(in the rows, 128 means zero)
Known rows, with every way that one mark hangs from another
bisok[kaze[sufu[banoti dodig getugu]]]: [106 134  99 156 155 114 185 118 116 125 107 136 112 115 137 110  88 144
 133 143]
sufu[banoti dodig]: [110 134 115 145 171 108 142 124 120 125 107 127 133 128 106  92  98 150
 136 139]
sisi[getugu[sufu] tefud]: [190 127 139 131 115 106 124 151 117 150 117 122 119  96 154 138 128 186
 109 134]
sisi[dodig tefud]: [169 139 145 122 134 111  58 136 111 140 126 111 124 119 151 128 141 162
 134 135]
sufu[banoti dodig getugu[bisok[kaze]] tefud]: [ 91 108 118 158 189 111 167  85 123 117 112 152 109 112 126  27  91 175
 137 160]
tefud[sufu[banoti getugu[bisok[kaze]]]]: [136 130 131 140 163 127 171 111 130 117 121 139 101 103 124 116 109 180
 117 160]
sisi[dodig getugu[bisok sufu[banoti tefud]]]: [159 103 145 135 124  88 139 146 113 134 107 150 119  89 172  67 126 226
 113 160]
dodig[sufu[banoti getugu[bisok[kaze]] tefud]]: [103 113 125 146 178 126 166 111 119 122 128 136 100  83 148 100  95 137
 130 154]
kaze[bisok sufu[dodig getugu tefud]]: [ 78 111 127 151 159 124 162  76 104 140 121 146 137 101 152  21 119 158
 133 118]
kaze[bisok sufu]: [117 120 125 113 103 137 143 135 114 138 132 133 127 105 145 124 132 149
 114 108]
dodig[sufu]: [120 141 131 131 149 123 120 124 118 131 134 120 122 105 143 162 125 115
 124 127]
sisi[tefud]: [162 127 133 121 135 130  94 136 121 140 129 109 122 119 126 132 126 139
 127 125]
sufu[banoti dodig getugu[bisok] tefud]: [ 96 102 124 165 185  99 159  94 119 126 107 142 129 113 127   4  99 184
 143 154]
sisi[dodig getugu[bisok[kaze[sufu[banoti]]]]]: [163 107 127 122  89 120 142 164 115 128 108 154 103 111 181 141 125 194
 113 157]
tefud[sufu[banoti]]: [145 135 138 124 161 139 150 132 125 126 120 117 125 115  99 137 111 137
 119 138]
bisok[kaze[sufu[tefud]]]: [127 109 120 112 122 162 153 113 123 125 140 139 104 114 139 128 111 103
 113 122]
getugu[bisok sufu]: [147 128 122 130 113  84 132 129 128 128 130 140 109  95 138 118 130 217
 101 138]
tefud[sufu[banoti dodig getugu[bisok[kaze]]]]: [117 138 128 157 195 106 165  80 124 116 111 146 104 106 118  79 103 203
 122 163]
tefud[sufu]: [145 139 146 125 152 138 130 104 127 127 132 126 123 120 116 136 134 141
 114 130]
bisok[kaze[sufu[banoti dodig getugu tefud]]]: [ 96 116 107 153 173 132 189 101 113 126 112 140 112 109 133  67  82 128
 135 141]
dodig[sufu[banoti getugu[bisok] tefud]]: [109 106 131 153 175 115 157 118 116 131 123 127 121  84 147  75 103 145
 135 149]

Rows
[113 100 108 128 157 127 159 106 118 119 120 151  98 107 124  71  88 173
 112 142]
getugu[bisok[kaze[sufu[banoti dodig tefud]]]]
[121 131 134 164 193  94 156  89 120 125 105 136 124 108 118  55 112 213
 128 158]
tefud[sufu[banoti dodig getugu[bisok]]]
[182 118 159 140 168 114  97  89 115 142 110 138 120 114 139  78 139 229
 108 148]
sisi[getugu[bisok] tefud[sufu[dodig]]]
[133 117 154 137 161 127 126 139 103 137 111 131 133  99 173 113 120 123
 136 149]
sisi[dodig[sufu[banoti tefud]] getugu]
[118 113 107 161 142  87 166 124 115 132 103 138 123 109 143  64 103 199
 131 147]
kaze[sufu[banoti dodig getugu[bisok]]]
[183 120 151 131 141  97  80 164 100 147 108 120 118  89 180 139 130 198
 125 157]
sisi[dodig[sufu[banoti]] getugu[bisok] tefud]
[102 108 113 160 169 120 179 108 109 135 106 130 133 111 135  43  91 136
 141 135]
kaze[sufu[banoti dodig getugu tefud]]
[157 139 147 149 152  83  62 119 103 144 128 115 115  84 189 119 144 199
 136 150]
sisi[dodig[sufu[getugu[bisok]]] tefud]
[ 96 119 115 154 162 132 168  73 116 127 124 149 111 113 150  65 104 131
 130 134]
bisok[kaze[sufu[dodig getugu tefud]]]
[113 103 116 128 146 129 140  79 119 121 132 159  96 112 139  70 111 176
 107 135]
getugu[bisok[kaze[sufu[dodig tefud]]]]
[113 129 117 145 183  93 160 110 115 128 114 130 123  95 107  60  87 174
 119 138]
getugu[sufu[banoti dodig tefud]]
[190  99 129 113  89 141 124 146 120 141 123 143  93 107 171 148 129 185
 101 139]
sisi[getugu[bisok[kaze[sufu]]] tefud]
[141 109 105 114 108 130 160 156 126 121 125 139  95 108 132 149 101 165
 108 141]
getugu[bisok[kaze[sufu[banoti]]]]
[108 135 150 156 171 112 109  96 104 135 131 127 132  93 183  92 134 124
 147 141]
sisi[dodig[sufu[getugu tefud]]]
[118 114 118 144 173  80 153 108 118 125 114 141 114  91 113  40  94 223
 110 147]
getugu[bisok sufu[banoti dodig tefud]]
[107  97 122 160 150 106 150  78 114 134 120 151 122 109 157  21 120 187
 128 137]
kaze[sufu[dodig getugu[bisok] tefud]]
[ 91 115 123 167 194 114 168  96 117 129 105 132 139 117 119  26  93 135
 151 145]
sufu[banoti dodig getugu tefud]
[141 134 117 123 117  94 141 121 132 118 136 148  88  94 139 141 120 210
  96 143]
getugu[bisok[kaze] sufu]
[113 121 113 137 176  92 160 100 121 116 120 150  93  89 114  63  86 213
 105 152]
getugu[bisok[kaze] sufu[banoti dodig tefud]]
[103 122 130 153 184 128 165 123 113 134 122 116 129  90 142  97  96  97
 144 140]
dodig[sufu[banoti getugu tefud]]
[195 110 140 115  86 122  87 146 110 141 120 144  97 107 196 143 145 206
 107 148]
sisi[dodig getugu[bisok[kaze[sufu]]] tefud]
[164 135 137 139 116  85 144 168 112 136 101 134 129 101 166 130 125 195
 119 154]
sisi[dodig getugu[sufu[banoti]]]
[142 122 130 153 131  72 144 109 120 133 106 160 119 105 156  74 131 247
 104 150]
sisi[getugu[bisok sufu[dodig]]]
[160 107 154 136 114  89 118 120 114 135 119 158 119  94 186  66 148 228
 110 153]
sisi[dodig getugu[bisok sufu[tefud]]]
[115 147 142 165 192 111 143  65 120 129 116 134 134 120 127  75 127 169
 133 142]
tefud[sufu[dodig getugu]]
